What can hang from each mark:
pabak: voli
bakobe: voli
noze: pabak
gepe: dabi dovas nekup venozan voli
venozan: gepe pabak
dovas: gepe kebu

Known rows, with every way that one mark hangs from another:
{bakobe voli}: [ 0.81 -1.60  0.14 -0.20  0.50 -1.51  1.35  2.26 -0.80 -1.68 -0.40  0.21
 -1.00 -0.58 -3.33 -0.13  1.16 -0.91 -3.82  1.33  0.40  0.19]
{dovas {gepe voli} kebu}: [ 0.42 -0.62 -5.02  3.87 -1.10 -0.44 -3.51  5.49  0.18 -1.91 -0.04 -0.23
 -0.55 -0.22  1.25  1.15 -0.04  4.12 -1.54  1.17 -1.25 -0.52]
{gepe dabi {dovas kebu} voli}: [ 0.95  0.67 -2.30  2.84  0.76  5.24  2.44  5.70 -0.06 -0.38  2.36  2.46
 -1.25  0.08 -2.44  1.44 -3.12  3.01 -0.75  1.56  2.63  2.22]
{venozan gepe {pabak voli}}: [-0.78  1.95 -3.31  1.81 -0.80 -0.07  2.93  1.32 -4.39  2.45  1.58 -3.07
 -1.59  4.13  2.87 -1.84 -3.19 -0.49  2.64  3.16  0.36  2.43]
{venozan {gepe dovas} {pabak voli}}: [-1.09  2.54 -3.43  1.49 -0.05  1.45  4.24  1.30 -5.78  2.69  2.54 -2.67
 -2.63  3.71  1.32 -2.12 -4.97  0.58  3.58  3.30 -0.05  3.05]
{dovas {gepe nekup} kebu}: [ 0.05 -0.38 -3.15  3.26 -0.66 -0.87 -4.49 -2.56 -0.25 -2.11  0.62  0.21
 -0.40 -0.08  1.66  1.93  1.54  3.89 -0.25  2.05 -3.18 -1.25]
{gepe voli}: [ 0.58 -0.33 -1.16  0.82 -0.46  1.13  1.49  6.55 -1.14 -0.54 -0.39  0.43
 -0.58 -0.72 -0.27 -0.51 -0.54  0.78 -0.10 -0.03  0.11  1.24]
{noze pabak}: [-0.40  0.11  0.75 -0.99 -2.19 -0.60 -0.56 -0.15  2.76 -1.04 -0.47 -4.03
 -1.11  0.49 -1.50 -0.25  0.11  0.35  0.91  0.92 -0.29 -1.77]
{venozan {gepe dabi nekup voli} pabak}: [-1.26  2.02 -0.89  2.68 -0.11  2.98  3.76  1.04 -1.42  0.78  3.42 -0.06
 -2.76  3.25  3.29 -1.19 -2.71  0.50  5.21  3.25  1.26  4.22]
{dovas {gepe dabi nekup venozan} kebu}: [-0.53 -2.44 -3.23  4.91 -0.34  1.15 -5.37 -3.45  1.11 -1.61  1.47  2.47
 -1.19  1.41  0.77  1.98  1.56  2.98 -1.40  3.29 -2.97 -1.51]
{gepe dabi {dovas kebu}}: [ 0.44  0.87 -1.15  1.89  1.20  4.01  0.85 -0.91  1.25  0.06  2.55  1.92
 -0.52  0.66 -2.15  2.05 -2.65  2.38 -0.52  1.72  2.60  0.99]
{venozan {gepe dovas nekup voli} pabak}: [-1.67  3.14 -0.82  1.56 -0.18  2.49  4.49  1.08 -5.26  1.03  3.53 -0.60
 -4.09  2.48  2.13 -2.08 -4.33  2.40  6.64  3.08 -1.20  4.16]
{gepe dovas nekup venozan voli}: [-1.14 -1.62  0.29  1.58  0.18  4.18  1.60  0.65 -6.14 -0.49  1.53  4.02
 -4.25  0.10 -3.18 -1.23 -0.96  2.93  2.11  2.07 -5.54  0.93]
{venozan gepe}: [-0.80  2.39  0.09  0.30 -0.63 -0.50  0.44  0.85 -2.23  1.06  0.72  0.08
  1.85  1.72  3.39 -1.80 -1.59  1.29  1.91  1.12  0.21  2.12]
{gepe dabi dovas nekup}: [-0.20 -0.16  1.49  0.59  2.20  5.77  2.67 -5.05 -0.86 -0.74  3.31  3.31
 -1.88 -0.93 -2.63  1.24 -1.23  1.11  1.99  2.07 -0.44  1.99]
{venozan {gepe dabi {dovas kebu}} pabak}: [-1.37  3.60 -1.97  2.66  0.20  2.59  2.66 -0.89 -0.66  1.95  4.14 -0.92
 -2.41  4.35  1.92 -0.46 -5.17  1.82  4.33  3.50  2.69  3.14]
{venozan {gepe dabi dovas nekup}}: [-0.89  2.20  1.06  0.67  0.86  3.46  2.30 -2.76 -2.71  0.69  3.01  2.46
  0.52  1.08  1.61 -0.96 -2.43  2.16  3.29  2.71 -0.04  3.48]
{dovas gepe}: [-0.61 -2.06 -3.06  1.22  0.40  0.54 -2.28  1.61  0.45 -1.46 -0.01 -0.30
 -0.90 -1.31  0.89 -0.44 -0.18  1.12 -0.18 -0.19 -1.98 -0.51]
{venozan {gepe dovas nekup} {pabak voli}}: [-1.11  2.49 -2.34  1.43  0.03  1.79  4.37 -1.96 -6.97  2.18  2.98 -1.67
 -3.05  3.28  1.43 -1.60 -3.83  0.93  4.65  4.19 -1.73  3.15]

Rows:
[-0.93 -2.59  0.21  2.68  1.11  7.00  2.23  0.46 -3.04 -0.63  2.68  5.40
 -3.64  0.32 -3.69 -0.22 -1.17  1.82  1.35  2.78 -2.70  1.82]	{gepe dabi dovas nekup venozan voli}
[-1.01 -1.69 -1.38  1.58 -0.08  3.65  1.49  5.27 -4.28  0.35  0.64  2.80
 -3.39  0.60 -3.29 -1.86 -2.52  2.55  0.53  0.87 -2.94  0.64]	{gepe dovas venozan voli}
[-0.57  2.01  0.30  1.32  0.60  4.16  3.36  1.91 -3.60  0.22  2.73  2.75
  0.04  0.64  1.55 -1.27 -2.98  2.66  3.08  2.41  0.05  4.32]	{venozan {gepe dabi dovas nekup voli}}
[-0.70  1.28 -3.51  2.61  0.01  1.85  3.28  1.42 -2.09  2.39  2.38 -1.89
 -1.35  4.40  2.48 -1.18 -3.35 -1.15  1.92  3.61  2.43  2.99]	{venozan {gepe dabi} {pabak voli}}
[-1.51  0.41 -1.89  2.73 -0.44  1.45 -0.43 -2.72 -2.43  1.38  2.23  0.56
 -4.96  3.85 -2.33 -0.06 -2.79  2.56  1.67  2.58 -2.13 -0.90]	{gepe {dovas kebu} {venozan pabak}}
[-1.49 -3.44 -1.92  2.16  0.09  0.98 -3.55 -2.28 -1.57 -1.62  0.41  1.72
 -2.46 -0.41  0.33 -0.66  1.30  1.35  0.47  1.36 -5.58 -1.15]	{dovas {gepe nekup venozan}}
[-1.02 -0.23  0.65  1.93 -0.32  1.69 -1.41 -6.60 -4.44  0.07  1.88  3.35
 -2.83  1.77 -2.28  0.63 -0.01  3.91  1.48  3.10 -5.32 -0.96]	{gepe {dovas kebu} nekup venozan}
[-1.14 -2.95  1.49  2.40  0.54  3.63 -1.19 -6.04  0.30 -0.32  1.82  4.19
 -1.39  1.69 -1.11  0.54  1.90 -0.65  0.09  2.83 -2.21 -0.04]	{gepe dabi nekup venozan}
[-1.09  2.96  1.15 -0.20  0.10  1.33  1.92 -2.62 -4.73  0.52  2.14  1.41
  0.32  0.87  1.93 -1.73 -2.31  2.80  3.87  2.01 -2.13  2.90]	{venozan {gepe dovas nekup}}
[-0.28  1.55 -0.89  1.73 -0.19  2.42  1.94  5.34 -0.79  0.63  1.25  1.45
  1.73  1.38  2.84 -1.50 -2.32  1.21  1.25  1.53  2.26  3.68]	{venozan {gepe dabi voli}}
[-0.81 -1.00  0.48  3.32  0.70  4.64 -0.87 -6.96 -1.57 -0.14  3.17  4.74
 -2.49  2.20 -2.87  1.69 -0.30  2.69  0.46  3.89 -2.30 -0.02]	{gepe dabi {dovas kebu} nekup venozan}
[-0.10 -1.54 -2.34  4.09  0.21  5.41  0.57  4.53 -0.98  0.23  2.01  4.18
 -2.39  1.97 -3.36  0.59 -2.44  3.04 -1.13  2.35  0.17  0.97]	{gepe dabi {dovas kebu} venozan voli}
[-1.90 -1.65 -1.18  2.57  1.40  5.69  1.67 -2.13  0.27  1.32  3.31  2.20
 -5.28  3.09 -3.51 -0.28 -3.53 -0.25  1.68  2.47  0.25  0.70]	{gepe dabi dovas {venozan pabak}}
[-0.24 -2.92 -2.66  2.72  0.91  3.77 -0.65  2.90  0.45 -2.53  1.18  2.05
 -1.63 -1.94  0.27  0.20  0.34  1.26  0.13  1.23 -1.69  1.29]	{dovas {gepe dabi nekup voli}}
[-2.20 -0.88  0.64  1.37  0.45  3.23  1.29 -6.71 -4.56  0.57  2.96  1.87
 -6.34  2.21 -2.66 -0.86 -1.56  1.31  4.26  3.04 -5.26  0.04]	{gepe dovas nekup {venozan pabak}}
[-0.74 -2.45 -1.59  2.84  0.97  6.63  2.07  5.13 -1.35  0.25  1.97  4.40
 -3.13  0.94 -3.79 -0.83 -2.90  1.33 -0.34  1.53 -0.09  1.56]	{gepe dabi dovas venozan voli}
[-1.53 -2.47 -1.18  3.10  0.38  3.39 -0.12 -2.02  2.37  1.07  2.03  1.56
 -3.73  3.70 -1.14  0.00 -0.88 -1.78  0.50  2.30  0.90 -0.17]	{gepe dabi {venozan pabak}}
[-1.22 -2.88 -0.53  4.03  0.14  4.92  1.52 -0.26 -0.40 -0.32  2.50  3.26
 -5.02  2.57 -1.30  0.11  0.30 -0.66  1.95  3.43 -1.61  1.37]	{gepe dabi nekup {venozan pabak} voli}
[-1.61 -1.57 -0.92  1.73  0.36  3.20  1.86 -5.60 -6.47  1.01  2.42  1.38
 -5.97  2.51 -3.16 -0.77 -1.44  0.84  2.75  3.68 -5.45 -0.13]	{gepe dovas nekup {venozan {pabak voli}}}
[-1.33 -2.01 -2.14  2.85 -1.09  1.62  0.73  4.72 -1.76  0.59  0.53  0.53
 -4.64  2.75 -0.89 -1.47 -1.10  0.16  1.31  1.41 -1.87  0.20]	{gepe {venozan pabak} voli}
[-0.40 -2.32 -3.91  4.79 -1.37 -0.05 -4.59  1.31 -1.87 -2.05  0.25  1.92
 -1.83  0.82  1.05  0.95  1.43  4.39 -0.76  2.63 -4.79 -1.27]	{dovas {gepe nekup venozan voli} kebu}
[-0.59 -3.40  0.29  3.29  0.15  4.73  0.41  0.56 -0.91 -0.96  1.31  4.68
 -2.23  1.07 -1.43  0.16  1.44  0.18  0.05  2.73 -2.09  1.09]	{gepe dabi nekup venozan voli}
[-1.63 -3.31 -4.62  3.36 -0.39  1.61 -1.72  5.06 -0.90 -1.07  0.22  0.13
 -4.38  0.61  0.05 -1.52 -1.02  1.25  0.70  0.97 -3.37 -0.28]	{dovas {gepe {venozan pabak} voli}}
[-0.99 -4.35 -4.02  3.65  0.31  3.57 -2.10  5.52  0.96 -1.49  0.42  2.46
 -2.15 -0.15 -0.38 -0.70 -0.50  0.80 -1.40  0.79 -1.72  0.10]	{dovas {gepe dabi venozan voli}}
[-1.47 -2.18 -2.30  3.41  0.88  6.87  3.29  4.51 -0.87  0.82  2.93  2.73
 -5.92  2.34 -3.82 -0.85 -4.17  0.55  1.56  2.23  0.32  1.79]	{gepe dabi dovas {venozan pabak} voli}
[-1.86 -3.03 -3.77  2.70 -0.08  0.83 -2.83  0.40 -0.03 -0.65  0.70 -0.17
 -4.00  1.02  0.24 -1.14 -0.59  0.51  0.87  1.06 -3.39 -1.17]	{dovas {gepe {venozan pabak}}}
